Every row comes from one small tree of marks. The marks that hang from a mark follow it in brackets, in the order of their numbers. Every link used is in the known rows. Which tree was each row made from?
Known rows
z450[z199]: [-18.3   5.3 -19.4 -22.4  11.9  16.2  28.7 -16.2  19.3  -7.9  12.9  19.9
   4.8 -24.1  28.1 -16.8  -6.7  -5.1 -39.9   3.5  -8.0  61.2   4.3  14.7
  13.0]
z450[z199[z228 z540]]: [-14.8  21.0 -39.2 -16.6   6.5  11.2  54.6 -29.3  17.2 -27.0   8.4  14.2
   5.3 -27.7  26.2 -46.3  -3.3 -11.9 -46.1 -16.2 -12.5  55.2  25.9   7.4
  33.4]
z102[z199[z228 z450 z540]]: [-34.0  28.0 -36.7 -13.9  21.9  18.1  47.5 -27.3  11.1 -40.3  14.9  19.0
  -2.0 -39.3  15.9 -40.4  -0.5 -25.8 -20.5 -30.4 -10.7  64.4  22.7  -9.2
  52.6]
z102[z67 z199[z432 z450 z470]]: [-54.3  25.6 -15.5   0.2  37.6   8.4  51.3 -16.8   6.6 -16.6  27.5  38.1
 -21.2 -45.0  32.3 -55.6   9.2 -21.8 -15.8 -25.7 -15.2  86.0  -3.6  17.6
  30.0]
z432[z199]: [-32.5  14.8  -8.3 -26.4  29.9  13.1  27.9  -3.8  20.2  -8.8  15.1  28.3
   6.2 -28.5   8.1 -11.2 -12.0  -9.5 -36.4   9.3  14.2  51.1   6.3  -6.7
  19.3]
z102[z199]: [-32.0  14.6 -14.4 -16.1  19.1  14.9  24.3   3.1  18.9 -12.4  20.7  27.7
   4.5 -27.1  15.1 -14.6  10.9 -26.6 -16.6   5.8  -2.9  65.2   1.6   2.5
  14.2]
z102[z67 z199[z540]]: [-40.5  24.1 -33.5  -1.5  37.5   9.1  38.9   5.2  27.8 -28.9  18.3  35.5
   3.1 -28.1  27.1 -43.7  13.5 -32.2 -24.1  11.5  -3.0  68.2   1.8   3.3
  24.0]
z450[z199[z228 z432 z470 z540]]: [-23.0  39.5 -35.3 -18.0   7.8   9.3  76.9 -38.1   3.9 -19.3  15.1  25.1
 -17.5 -29.0  31.6 -76.3   5.8   4.0 -48.5 -41.4 -15.6  63.1  26.9  26.5
  34.1]
z199[z540]: [-14.7  23.6 -21.1 -26.7  31.5  21.5  38.7 -13.2  13.7 -21.2  30.2  26.6
   2.5  -8.2  10.2 -37.0   3.2   2.1 -30.8   4.7  -2.3  49.8  15.8  -1.3
  25.2]
z540[z199[z228 z450 z470]]: [ -6.8  11.7 -23.8 -21.2   7.1  11.4  74.0 -38.5   0.7 -19.3   8.1  23.2
  -5.5 -47.0  22.8 -48.3  -1.3 -28.1 -47.9 -42.4   1.6  81.4  39.8  -6.1
  36.4]
z199[z228 z432 z450 z470 z540]: [-24.7  38.5 -22.7 -21.0  27.0  18.2  72.4 -47.8 -11.2 -33.1  30.4  24.3
 -23.6 -30.3  14.0 -75.3   1.5   7.0 -29.4 -52.9 -14.9  65.1  31.3   3.7
  53.5]
z540[z199[z228 z432 z470]]: [-14.0  25.5 -12.9 -28.0   6.1   7.2  80.8 -33.8  -6.0 -12.4  16.2  31.8
  -8.6 -36.5  30.4 -68.7  15.1 -18.7 -45.4 -36.1   0.3  75.2  32.2   5.3
  24.3]
z432[z199[z228 z450 z470]]: [-33.0  20.1 -19.1 -12.2  19.5   9.6  56.5 -33.1   9.6 -17.1  12.0  16.5
 -10.6 -52.0   1.5 -31.0 -17.2 -13.1 -39.7 -30.1   6.4  66.1  27.1  -9.0
  41.2]
z199[z228 z450]: [-18.7   9.1  -9.6 -11.9  17.1  17.4  42.5 -38.6  -0.2 -32.2  25.1   8.9
   1.3 -38.1   9.6 -23.4  -5.6 -18.8 -20.0 -21.0 -12.1  64.1  24.8 -15.8
  37.7]
z228[z199[z432 z450 z470 z540]]: [-32.2  36.0 -29.4 -34.5  24.0  31.5  70.4 -38.1   5.8  -9.3  30.0  27.0
 -24.8 -33.7  15.4 -86.8  -7.1  14.3 -33.3 -38.2  -2.6  74.1  23.2   5.6
  52.9]
z432[z199[z450 z470 z540]]: [-33.5  28.5 -30.5 -26.9  38.6  22.3  51.4 -17.5  16.4 -18.8  12.4  30.2
 -15.0 -33.9   4.9 -43.4 -19.3  10.7 -43.3 -26.5  13.3  58.3  22.2   2.8
  41.9]
z102[z67 z199[z228 z450 z470]]: [-43.3  18.9 -29.3  16.4  21.2   0.5  59.6 -21.1  12.4 -25.2  15.7  21.7
 -11.2 -55.8  23.4 -41.4   7.3 -48.0 -25.6 -21.9 -11.6  90.1  16.8   1.0
  35.3]
z67[z102]: [ -7.0   7.8 -10.1  -6.6  34.3  21.2  33.1 -13.4   4.6 -28.5  26.8  16.9
  -7.6  -4.1   9.3 -11.9  21.4   0.6  -9.9   2.8 -14.0  51.6 -15.6   0.8
   5.8]
z228[z199[z432 z470]]: [-28.1  29.4 -10.3 -29.0  11.5  21.1  62.0 -22.5  10.1  10.9  27.6  28.7
 -13.6 -32.4  15.0 -65.7   4.4   1.5 -34.6 -12.0   2.0  76.6  14.5  11.0
  25.4]
z450[z199[z540]]: [-16.5  17.7 -35.3 -23.2  18.8  22.5  37.2 -17.2  22.1 -17.5  13.2  26.0
   3.9 -15.1  28.2 -36.3  -7.0   2.5 -43.8  -4.9  -9.6  54.0  13.6  17.0
  22.1]
z199[z432 z470]: [-23.1  28.1  -0.3 -23.2  28.3  18.0  53.9 -17.0  -1.6  -0.9  40.1  34.9
 -18.6 -17.7  14.2 -47.3  10.0   5.8 -26.2 -14.5  -4.7  66.9   9.3  15.0
  13.4]
z540[z199[z228 z432 z450 z470]]: [-17.2  20.2 -12.3 -29.3  12.6  13.9  80.7 -45.1 -11.7 -24.4  13.9  31.1
 -13.8 -48.9  30.0 -67.8   5.7 -13.5 -39.6 -55.7  -7.4  82.0  34.1   2.6
  42.7]

Write each row's tree
[-48.8   8.7 -19.5   0.6  36.1  11.2  29.7  -8.8  20.6 -28.1  19.1  26.5
   1.6 -44.6  27.1 -24.9   2.4 -33.7 -13.9  -2.3 -11.8  78.2  -3.1  -3.0
  27.3]	z102[z67 z199[z450]]
[-25.9  20.6 -10.8 -18.1   6.8  10.4  50.1 -40.5   3.2 -23.5  15.3  19.0
  -0.8 -34.3  35.0 -42.7   0.9 -10.4 -34.7 -23.9 -22.1  61.4  10.3  13.0
  25.1]	z450[z199[z228 z432]]
[-39.0  29.4 -40.0   2.7  32.4   5.3  55.8   5.9  25.1 -16.6  17.8  36.6
 -10.0 -30.4  23.3 -55.5  11.0 -25.6 -31.8  -0.7   2.0  76.1   8.1  14.8
  23.2]	z102[z67 z199[z470 z540]]
[-19.7  43.1 -21.5 -19.8  20.7  11.9  74.5 -34.2  -4.6 -20.9  32.8  29.5
 -19.9 -20.8  16.1 -75.6  11.1  -0.1 -35.3 -32.5 -11.1  60.8  29.4  12.9
  37.4]	z199[z228 z432 z470 z540]
[-30.4  32.4 -36.1 -18.3  25.6  14.2  65.5 -31.7  13.0 -25.8  11.2  22.4
 -15.4 -42.5   3.9 -48.4 -19.4  -3.3 -46.2 -37.8   6.3  59.9  35.5  -9.0
  54.3]	z432[z199[z228 z450 z470 z540]]
[ -4.2  15.1 -23.0 -19.8   2.2   5.5  76.2 -24.3   4.7 -11.7   8.4  25.1
   0.6 -38.6  22.7 -48.6   9.4 -30.7 -52.8 -19.8   8.2  78.6  36.8  -1.5
  22.3]	z540[z199[z228 z470]]
[-27.1  30.2 -18.9 -25.8  30.9  22.1  56.6 -51.7  -9.7 -42.7  33.5  22.8
  -9.4 -26.2  18.1 -62.9  -1.0  -1.6 -21.6 -43.4 -19.1  54.2  25.0  -9.2
  53.8]	z199[z228 z432 z450 z540]
[-28.2  22.8  -0.4 -24.6  32.6  23.2  50.2 -34.3  -8.0 -10.6  37.9  29.9
 -22.3 -26.1  14.3 -47.4  -0.9  10.7 -21.2 -33.1 -13.2  71.7  14.9  10.0
  32.3]	z199[z432 z450 z470]
[-28.4  19.8   3.0 -19.5  24.6  18.7  49.2 -48.2 -12.1 -32.0  30.4  18.2
  -8.7 -36.6  19.9 -44.5  -0.9  -9.1 -14.3 -35.6 -20.3  63.9  17.7  -9.9
  41.8]	z199[z228 z432 z450]
[-25.7  26.4  -3.9 -17.0  19.9  15.6  67.7 -47.3 -15.4 -21.6  31.9  21.6
 -21.2 -36.8  14.8 -57.4   4.4  -5.3 -25.6 -43.1 -18.3  72.2  24.4   0.0
  41.9]	z199[z228 z432 z450 z470]
[-35.5  24.7  -8.1 -31.2  16.3  26.8  61.2 -38.2   1.3  -0.8  27.6  22.6
 -20.2 -42.4  14.7 -66.8  -6.4   4.2 -26.1 -31.9  -5.0  80.8  17.4   4.3
  42.3]	z228[z199[z432 z450 z470]]
[-34.9  12.2 -11.5 -20.4  23.0  12.0  39.7 -32.5   9.8 -28.7   8.5  16.5
   4.0 -50.9   6.2 -18.3 -21.9 -19.9 -31.5 -18.8   1.2  56.9  21.0 -20.8
  42.7]	z432[z199[z228 z450]]
[-38.7  33.7 -47.2  10.4  20.3  -3.7  70.6 -10.8  22.1 -24.7  15.5  29.7
  -7.9 -40.7  22.8 -63.8  15.8 -40.9 -33.2  -9.0  -4.0  76.5  19.6   6.7
  33.9]	z102[z67 z199[z228 z470 z540]]
[-30.0  31.5 -28.5 -23.1  32.5  15.0  52.0  -3.0  22.6  -8.8  17.7  34.8
 -10.6 -22.5   5.0 -42.1  -9.2   5.1 -47.8  -6.1  16.3  52.2  19.7   6.7
  28.6]	z432[z199[z470 z540]]
[-21.4  32.1  -3.4 -13.3  15.8   8.2  68.1 -33.1  -8.9 -11.9  35.0  23.9
 -15.3 -26.7  11.9 -53.5  10.2  -9.7 -28.4 -24.5 -10.7  68.5  22.3   6.7
  25.0]	z199[z228 z432 z470]
[-35.7  29.5 -21.9 -38.7  27.5  33.6  55.9 -39.8   5.9 -19.9  27.9  27.9
 -11.8 -31.8  21.0 -72.9  -8.1  10.7 -23.4 -28.0  -6.1  65.8  16.0  -7.1
  53.7]	z228[z199[z432 z450 z540]]
[-12.6  29.6 -46.2 -13.9   2.5   8.3  68.1 -28.6  17.3 -20.5   9.2  17.8
  -9.9 -29.0  24.0 -56.3  -2.7  -7.8 -54.4 -25.9  -7.8  65.5  33.4  20.3
  30.8]	z450[z199[z228 z470 z540]]
[-24.2  20.6 -36.1 -36.3  21.4  32.0  46.1 -31.1  18.6 -18.6  16.6  15.7
  -2.3 -35.7  12.3 -55.9 -15.6  -3.0 -30.8 -12.6   0.3  63.4  20.6 -11.8
  50.4]	z228[z199[z450 z540]]
[-27.1  40.8 -29.0 -33.9  17.1  23.0  70.0 -24.7  11.3  -0.8  27.6  30.0
 -19.5 -25.1  15.4 -85.1   6.2  15.8 -37.1 -19.7   2.0  66.4  23.1  10.2
  36.4]	z228[z199[z432 z470 z540]]
[-23.4  26.0 -38.1  -8.9  36.4  22.4  35.7  -1.0  14.9 -37.5  17.9  25.9
 -11.5  -4.5  14.6 -29.6  29.3  -2.6  -6.7  -7.3 -13.4  52.0 -13.9  10.8
  22.4]	z67[z102[z199[z540]]]
[-23.5  23.6 -14.0 -23.5  14.2  13.9  51.9 -21.9   5.2   0.1  17.6  28.8
 -17.2 -27.5  31.6 -49.4   3.2   9.1 -42.4 -23.8 -15.3  70.7   7.1  34.6
  12.4]	z450[z199[z432 z470]]
[-28.1  25.0 -17.2 -13.4  15.1   3.3  57.9 -17.5  15.1  -9.5  10.9  23.9
  -5.6 -42.5   2.9 -30.0  -6.4 -20.0 -47.0 -11.9  12.0  60.2  25.0  -0.8
  26.1]	z432[z199[z228 z470]]
[-33.9  16.9 -12.4 -22.3  31.4  17.8  43.5 -15.3  14.9  -6.7  15.5  26.1
 -12.2 -43.9   2.8 -23.9 -18.3   3.0 -39.6 -18.8  11.6  66.7  14.8   0.9
  30.3]	z432[z199[z450 z470]]
[-22.4  26.3 -16.7 -12.7   1.0   7.5  66.7 -36.5   1.5 -10.2  14.9  21.6
 -13.9 -36.7  32.1 -56.1   3.0  -3.4 -44.4 -33.9 -20.2  69.1  19.4  26.1
  23.4]	z450[z199[z228 z432 z470]]
[-40.7  18.2 -25.2   6.2  24.8   2.0  49.0   7.3  22.8  -6.9  18.4  32.7
  -8.4 -38.3  21.5 -36.4  14.9 -34.8 -26.6   9.4   1.1  82.3   2.1  14.4
  10.5]	z102[z67 z199[z470]]
[-20.0  17.9 -10.7 -36.7  24.1  21.4  64.7 -29.0  -6.5 -12.0  21.5  38.4
 -13.5 -36.9  32.2 -62.1   2.8  -0.8 -37.1 -45.3  -2.2  78.4  19.7   9.8
  30.7]	z540[z199[z432 z450 z470]]
[ -9.6   2.8 -16.5 -27.5  10.6  15.4  57.8 -39.0   0.8 -28.1   6.5  19.3
  10.0 -43.3  25.6 -37.4  -4.3 -31.7 -36.2 -31.2  -3.0  75.5  32.1 -18.2
  38.6]	z540[z199[z228 z450]]
[-15.9  28.2 -33.3 -13.7  18.6  16.7  67.6 -40.2   2.6 -26.9  26.3  17.2
 -16.0 -30.0   6.9 -55.6  -3.6  -3.9 -33.5 -37.6  -4.3  66.5  37.3  -3.1
  50.7]	z199[z228 z450 z470 z540]
[-35.7  24.2 -33.7 -20.2  34.0  26.8  31.8 -11.9  15.0 -30.1  19.9  26.8
  -5.4 -26.0  15.2 -32.6   0.1 -11.0 -19.5 -21.8  -6.5  63.6  10.9   0.6
  42.3]	z102[z199[z450 z540]]
[-21.9  39.3 -17.5 -28.1  33.3  20.3  60.8 -19.5   0.6 -11.4  38.9  37.1
 -21.9  -7.7  13.2 -68.4  10.5  18.1 -31.4 -21.8  -3.5  60.4  15.8  15.3
  27.9]	z199[z432 z470 z540]
[-37.4  22.6 -16.6  -1.3  28.5  17.2  45.1 -37.2 -10.0 -51.1  23.0  16.5
 -18.3 -32.8  22.8 -38.4  24.7 -14.6   5.1 -44.9 -37.0  66.9 -11.5   0.8
  37.4]	z67[z102[z199[z228 z432 z450]]]
[-45.6  13.9 -25.5   7.1  31.3   8.2  46.1  -8.6  17.4 -15.5  18.9  29.4
 -10.4 -45.7  22.8 -37.3   2.7 -32.1 -20.4 -12.7  -6.3  86.7   4.1   7.1
  27.9]	z102[z67 z199[z450 z470]]
[-22.1  34.9 -45.7  -1.2  33.2  19.0  51.3   2.7  16.0 -27.0  20.1  27.8
 -24.0  -6.6  11.2 -41.4  28.9   2.5 -16.0 -13.8 -10.6  59.6  -8.9  19.1
  20.0]	z67[z102[z199[z470 z540]]]
[-19.7  12.0  -7.0 -33.2  18.3  16.1  63.8 -48.6 -10.0 -31.7  12.0  25.9
  -1.3 -43.6  33.8 -56.4   0.3 -22.4 -31.5 -46.9 -10.4  71.4  26.4 -11.7
  41.8]	z540[z199[z228 z432 z450]]
[-24.2  30.2 -26.1 -26.5  15.6  14.2  57.3 -42.9   5.9 -29.8  14.9  24.6
  -4.5 -26.2  37.7 -64.8   0.3   0.9 -41.2 -28.2 -23.1  53.7  19.7  13.6
  36.9]	z450[z199[z228 z432 z540]]
[-21.7  26.1 -41.5 -27.6  17.6  30.0  62.7 -29.4  18.7  -4.3  19.0  20.2
 -15.3 -33.9   8.1 -66.8 -10.7   4.5 -37.6 -23.4   4.6  74.3  30.2   0.8
  50.6]	z228[z199[z450 z470 z540]]
[-49.0  31.2 -17.9   8.4  19.6  -5.1  68.2 -17.8   5.6 -21.0  22.0  30.7
 -14.0 -47.2  33.0 -63.0  23.2 -39.9 -22.9 -18.6 -13.2  83.8   7.0  11.6
  23.2]	z102[z67 z199[z228 z432 z470]]
[-38.8  25.1 -18.6  -4.4  38.8  22.5  49.5 -20.3  -6.3 -28.9  29.1  26.3
 -34.6 -22.2  19.9 -44.7  26.5   1.9  -2.0 -42.8 -25.0  73.0 -18.0  22.3
  24.9]	z67[z102[z199[z432 z450 z470]]]
[-23.6  35.2 -32.4 -28.1  20.3  19.0  58.0 -20.7   9.9  -8.6  17.8  34.2
 -20.3 -18.3  32.6 -67.2   1.7  18.9 -46.3 -29.5 -12.1  62.7  14.7  32.2
  21.9]	z450[z199[z432 z470 z540]]
[-24.9  14.1 -20.5 -21.9  10.6  25.9  54.7 -25.8  13.9   4.1  19.8  17.2
 -11.5 -43.4   6.2 -45.9 -10.4  -5.4 -32.4 -17.1   4.4  84.1  23.6   1.9
  38.2]	z228[z199[z450 z470]]
[-23.1  17.7 -24.9   4.5  17.1  10.1  40.1 -14.4   5.6 -38.3  16.6  11.0
  -4.0 -24.2  12.3 -20.6  28.9 -33.1  -7.6  -8.8 -22.0  60.0  -7.8  -2.0
  17.1]	z67[z102[z199[z228]]]
